Each row comes from the steps of one walk. Every step used is in the known rows, and no mark comes twice. Write the walk behind each row, first mark first.
Known rows
e n j a d: [ 20  -8  -1  15  -1  18  -6  20 -11  20 -24   1   9 -14   6  -2  14 -11
 -14 -28 -10   0   1  10  10  -8   5 -12   5   6  47 -14   9]
a f d: [  8  11  21  21  19  22   0  11 -11  11 -16 -14   8  -1  11 -10  11   0
 -22  25  -6  -6  17   1  11  -6   5 -16   3   2  25 -23   4]
d f n j a: [ 26  -8   6  10  -4  16  -3  14  -3  20 -24  -2   8  -8   7 -10  11  -5
  -6 -51 -10   4  33   6   4   0   9  11  13  -5  31 -23   4]
e n j a: [ 19  -5   6  14   5  16  -6  18 -11  19 -21   7   4  -6   4  -1  13  -7
 -14 -37  -9   3   3  10   4 -11   6  -2   6   4  51 -15   7]
f a: [ 19  -3   4  19  -4  11  -7  14 -13   7  -9  -5  11 -10  -1   4   5  13
 -22 -11   2   3   7   9   3 -16   2  -6  -5  -2  15 -24  16]
j e f n: [  6   1  42  19 -16  22 -17  12 -14   7  29  13  11  11  13 -13   6   5
 -25 -21  -5   7   8  13  -1 -16  -8   1   0   1  18  -8  15]
d f a e n j: [ 31 -11  -3  13  10  10  -2   8  -2  18  -8 -14   9 -12   3  -5   6   5
  10 -36  -6   7  31   4  11   2   3   3  11  -7  27 -12   6]
j f a e: [ 14  -3  18  20  -5  14   1  10 -11  20   4  -8  13  -1  -1 -11   4   9
 -16 -13  -3  13  23  10   7  -8  -1   0   2  -6  21 -22   7]
n d: [ 10 -11  -5  14  -4  17  -8  13  -6   9 -20   9  15   2   9   4  12   9
 -22  11  -7  -5  -3   4   6   1  -3  -9  -5  -2  -7 -16  12]
e f: [ 14   7  15  18   2  18 -11  16 -10   7   1  11  11  12   9   0  10   1
 -27  -7  -2  -2   1  10   2 -21 -10  -8  -7   2  26 -14  11]
a d j e: [ 11 -14  16  22 -26  25  -3  12  -7  -4  -4   1  19 -23  12  -2  10  -2
 -31  35 -13  -1  14   6  15 -12  -3  -7  -5   0  10 -10  22]
d f a n j e: [ 22 -19   9  15 -16  17 -15   5  -6  12  -2 -14  10 -23  -2 -13   5   1
  -9 -14 -10   3  34   8   8  -3   0  -5   4 -14   9 -18  13]
j e f d n: [  4   2  32  22  -6  22 -15  12 -12   6  24  -3  13   3  13 -22   8  -2
 -16  -8  -5   2   7  16   2 -11 -11 -14  -3   4  14  -2  20]
j e: [  0  -4  35  18 -18  24 -13   8  -9   6  21  10   4  -5  11  -7   6   7
 -40   1 -10   5   7  13   2 -13  -5  13  -3  -3  13  -8  19]
n d f: [ 21 -13 -10  10  -3  17  -5  10   1  13 -18   2  16  -8  10  -5  11   2
 -13  -4  -9  -2  14   3   9   6  -4   0   2  -8  -6 -13   6]
a e n j: [ 12  -6   8  15  18  14  -2  11  -6  19 -12   4   0  12  12   7  12   8
  -6 -18 -10   0   7   3  11   0   4   1   6   2  37  -8  11]
a e f d n j: [  9  -1   3  20  23  14  -4  12  -7  11  -9  -9   9  18  12  -5  13   2
   7  -5  -7  -7   9   7   8   0  -5 -25   4   5  23  -7  17]
d f n j e: [ 20 -12  19  12  -6  18  -8   9  -2  19  -6   1   8  -4  14 -11   9   2
 -10 -42 -14   4  39   7   3   3   6  16  10  -6  16 -14   8]
a d: [ 15  -5   3  18 -11  22  -6  16  -9  11 -23  -1  14 -12  12   3  11  -4
 -33  20  -9  -8   0   6  16  -8   0 -11  -8   2   9 -15  17]
d e: [ 10  -9  29  16  -1  17  -8   8  -4  -2 -12  -5   6  -4  11  10   6   5
 -22  -4 -12  -1   3   2   8  -1  -1   1  -2  -8  19 -10  13]
a n d j e: [  4 -24  15  17 -28  23 -18   7  -9  -2  -9   7  17  -6   3  -5  12   3
 -28  40  -7  -7   4   1  10  -5  -4 -19  -4 -13 -10 -20  21]
d e f a n j: [ 15 -15  18  19  -2  12 -19   8  -9  -5 -10 -15  14  -5   1   6   4   2
   0  -6 -11  -5  10   4   5  -4  -5 -33  -2  -9  18 -12  14]
a f n j: [ 11   0  19  16  10  16  -5  15 -10  17 -24   4   5   9  13   2  12   8
 -17 -10 -10  -8  20  -1   5  -2  12  -6  11   0  31 -28  -1]
j a n d f: [ 17 -12  -3   9 -26  23 -12  14 -10  11 -19  -3  12 -17  -6 -15  12 -15
 -22  -2  -2   0  -2   5   9  -5  -5 -16   7 -14  20 -26  10]
d f n j: [ 27  -9   8  11   2  15  -5  12  -2  21 -23   0   8   0  13  -6  11   3
  -8 -43 -12   1  37   5   5   2  10  14   9  -5  20 -21   4]
a n: [  9  -9  19  17 -17  22 -19  11 -12  11 -20   5   4   5   5   1  12   0
 -41  21  -3  -7  -2   4   9 -12   0 -10  -7 -11  12 -25  18]
f a d n: [ 24 -10 -11  18 -14  11  -8  21 -12  10 -24 -13  20 -19   4   0   6   4
 -11  -9   1  -4  -3   9  15  -9   2 -18  -3   2   6 -19  22]
a n d: [  8 -18   2  14 -18  20 -20  10 -10  10 -24   5  12   3   4   0  13   2
 -27  30  -4 -11  -6   1  10  -2  -3 -23  -7 -11  -9 -23  16]
d n j f a e: [ 14 -16  -3  16  -1   8  -5  17  -5  21 -22  -5  10   3   6  -4  10   8
   0 -37  -8   0  16  12   6   1   4  -6   7   0  21 -16  13]
d j n: [ 18  -7  22  18  -2  14   0  18  -2   3 -32  12  12  -2   7   3  13   6
 -29   7  -5   5   9   5   5 -18   5   3   6  -3  40 -25  13]
j f d: [ 11   4  26  23   3  23   1  11 -11  23  -8 -10  15   0   8 -24  10  -3
 -25   2  -7   8  29  13   7  -8   2  -7  -5  -1  15 -22   7]
a n j: [  6 -18   7  18  -9  19 -19   9 -10  12 -31   4   3   2   4   6  14   1
 -31  18 -14 -13  10   5   6  -7   3 -17  -5  -8  11 -24  18]

Which walk is each row?
[ 27 -14  -2  13  -9  19  -4  15  -3  22 -30  -7  17 -14  15  -5  12  -6
 -10 -12 -14  -6  27   4  16   4   6  -6   3  -1  11 -17  10] : a d f n j
[ 15 -17  -4  18  -8  13   4  10  -5   4 -11   0  26  -6   0  -5   9  11
  -3  16  -6   6  22   1  10   0  -3 -13   2  -7  -3 -20   9] : n d j f a e
[ 17  -1  20  24  15  17   3  15  -6   7 -33 -10  16  -4   8 -11  14   1
 -17  20  -4   1  19   7   7 -10   7 -16   2   3  26 -25  17] : f d j n
[ 14 -10  35  20 -15  20  -4  11  -7  -3  11  12  12  -8  11  -6   9   5
 -27   2  -6   9  16   6   7 -19   0  14   0  -2  29  -9  17] : d j e n
[ 12 -11  16  22 -23  24  -6  13  -8  -5   3   2  23 -18  11  -5   9  -5
 -27  33 -12  -2  13   8  14 -17  -8 -15  -6   2  13  -8  20] : a d j e f
[ 29  -9   0   9   1  15  -6  15  -4  20 -14   4  15  -2  13  -7  11   0
  -5 -28  -2   4   5   3  12   2  -1   3   4  -2  17  -7   2] : e n d f
[ 15   0   8  20  11  16  -5  17  -9  14 -29 -14  11   2  15 -13  13   0
 -12  -7   0  -6   5  10   9  -3   5 -12  -4   5   8 -16  21] : f d n
[ -3 -15  16  20  -4  20 -12   7  -6   9   0   7   2  -7   8   2  11   7
 -27  -4 -23  -2  21  13  -2  -6   0   0  -2   0  16  -9  18] : n j e
[  7  -4  40  17 -13  22 -13  11 -11  12  20  10   5  -2  14 -10   7   4
 -31 -18  -5  11   2  12   5 -14  -3  13   0   0  28  -3  14] : j e n
[ 16 -10  11  15   4  14   4  11  -5  15  -5   4  15  10  10  -5  11   7
  -3  -4  -4   8  10   0  15   2   0   0   7  -3  25  -9   5] : a e n d j f
[ 25  -2  -4  19  -8  12 -13  22 -13   7  -6  -7  23  -6   5  -4   6  -1
  -5 -14   3  -5  -4  11   9 -16  -9 -29  -5   5  16 -13  17] : e f a d n
[  4  -5  30  17 -16  21 -18  12 -12   7  28  13  16  10  12 -13   7   6
 -17 -16  -5   4   6  11   0  -8  -9  -7   1   1   5  -7  14] : j e f n d
[ 11  10  15  14  -7  24  -1  17 -13   9  -9  -2   5 -14  -1  -6  10  -9
 -33  -5  -3   3  -2   5   7 -16   0  -3  12  -4  53 -27   2] : j a f
[  6 -20   6  17 -17  20  -5   9  -4  -6  -3  11  20 -10   8  -2  11   9
 -21  26 -10   0  11   4   6  -4  -5  -5  -2  -5  -8 -12  18] : n d j e
[  6 -11   9  19   1  18  -4  11  -6  22 -20   4   7   1   6  -2  13   3
 -25 -11 -20   1  32  13   1  -7   3  -1  -1  -1  22 -20   5] : n j f
[ 15  -9  26  14   7  16  -6  12  -6   5 -18 -11   5 -10   7   3   8  -6
  -4 -26 -15   1   6   0   9   2   4 -10  12  -5  51  -9   1] : d e n j a f
[  7 -10  27  16 -13  21 -14  10 -10  12  19  11  11  -4  13 -11   7   5
 -22 -12  -6   8  -2  10   6  -4  -5   4   0   0  12  -1  14] : j e n d
[ 17 -17  17  18  -7  20  -5  14  -5  14 -24 -13  18 -14  13  -1   9 -10
 -10  -5 -19  -1  13   5  19   4   2 -18  -1  -1  22  -6   8] : a d e n j f
[ 15  -5  10  16   6  13  -2  13  -7   4  -1   7  17  23  12   0  11  10
   2  -2  -2  -1   8  -2   8  -2  -5 -13   6   0  17 -14  10] : a e f n d j
[ 21  -4  11  16  -3  14  -8  18 -10   3 -10  14  24  17  11  -3  12   6
  -7 -13   1  -2   8   3   2 -11  -4 -16   0   2  10 -19   9] : e f n d j
[  8 -16   9  18 -14  20  -8  10  -5  -8   6  11  23  -4   7  -6  10   7
 -15  22  -9   0  10   5   4  -7 -11 -14  -3  -2  -3  -9  15] : n d j e f
[ 12  -8   8  12   3  13  -9  20  -3  20 -33  12  14   6   6   1  13   7
 -23  -2  -5   0 -11   8   4   0   1 -12   8  -1  22 -20  10] : j n d
[ 13   7  28  15   4  17  -4  16 -11  16 -15   4   7  12  14  -2  10   8
 -24  -8  -2  -4  11  -3   9  -7   9   2  10   0  31 -29  -1] : a f n
[ 15  -7  26  15  -1  16 -11  14  -8   0 -11  -5  12   4   6   2   7  -3
   0 -36 -12   0   7   4   1  -2  -2 -18   8  -3  35 -13   7] : d e f n j a
[ 20  -5  13  14 -18  23  -4  19 -11   8 -17 -12  14 -26   3  -4   8 -18
 -17 -14  -7   3 -12   6  16  -6  -1 -13   6  -2  43 -13  12] : j a d e n
[ 17 -17  -6  17 -16  13 -18  12 -14   6 -18  -6  17 -10  -5   1   7  10
 -15  13   2  -5   0   3   8  -6  -1 -30  -5 -10 -10 -28  19] : f a n d
[ 15  -7  25  21 -13  19   5  13  -5   4 -10   8  16  -4   6  -7  11   3
 -30   8  -7  10  31   6   7 -20   1  10  -2  -5  25 -24   7] : d j f
[ 15 -15   2  15  -1  12 -13  11  -6  -4  -7  -8  23  -3   4   5   5   8
   3  -2  -7  -4  -1   2   6   5 -10 -30  -2  -6  -6  -8  11] : n d e f a
[  9   1   8  20  21  17  -2  15  -8  14 -31 -17   7   1  13 -10  13   0
  -8   5  -9 -13  17   3  10   1   7 -21   8   4  25 -21   7] : a f d n j
[  5 -15   6  23  -7  19 -16  11 -10   6   8  -3  14 -15   4  -3   8   2
 -12  -1 -19  -4  21  15   2  -9  -6 -25  -3   4  12  -7  18] : n j e f a d
[ 20  -8   7  19 -21  15  -4  19 -11  22 -13 -10  23 -14   3 -16   6  -1
 -16 -17  -2   7  16  14  12  -9   1 -11  -2  -2  13 -21  10] : j f a d n
[ 21  -8  17  22 -14  15   4  13  -8   4  -7   1  21 -13  -1  -8   7   7
 -21   4  -4  12  33   7   6 -21   3   3  -2  -6  23 -28  10] : d j f a
[ 11 -13   6  14  -1  16 -12  10  -4  -3 -10  -1  19   3  10   6   8   4
  -4   2 -11  -6  -3   1   7   6 -11 -23  -3  -6  -3  -5   9] : n d e f
[ 17  -8  16  17   5  15  -5  16  -8  28 -17   6   8   3  11  -6  13  -1
 -15 -35 -11   6  20  11   5  -8   6   1   2   3  41 -14   2] : e n j f
[ 11  13  16  18   4  25   1  16 -14   9 -13 -15   8 -15   0 -17  11 -13
 -22   4  -3   0   5   5   7 -12   2 -16  10   0  46 -28   5] : j a f d
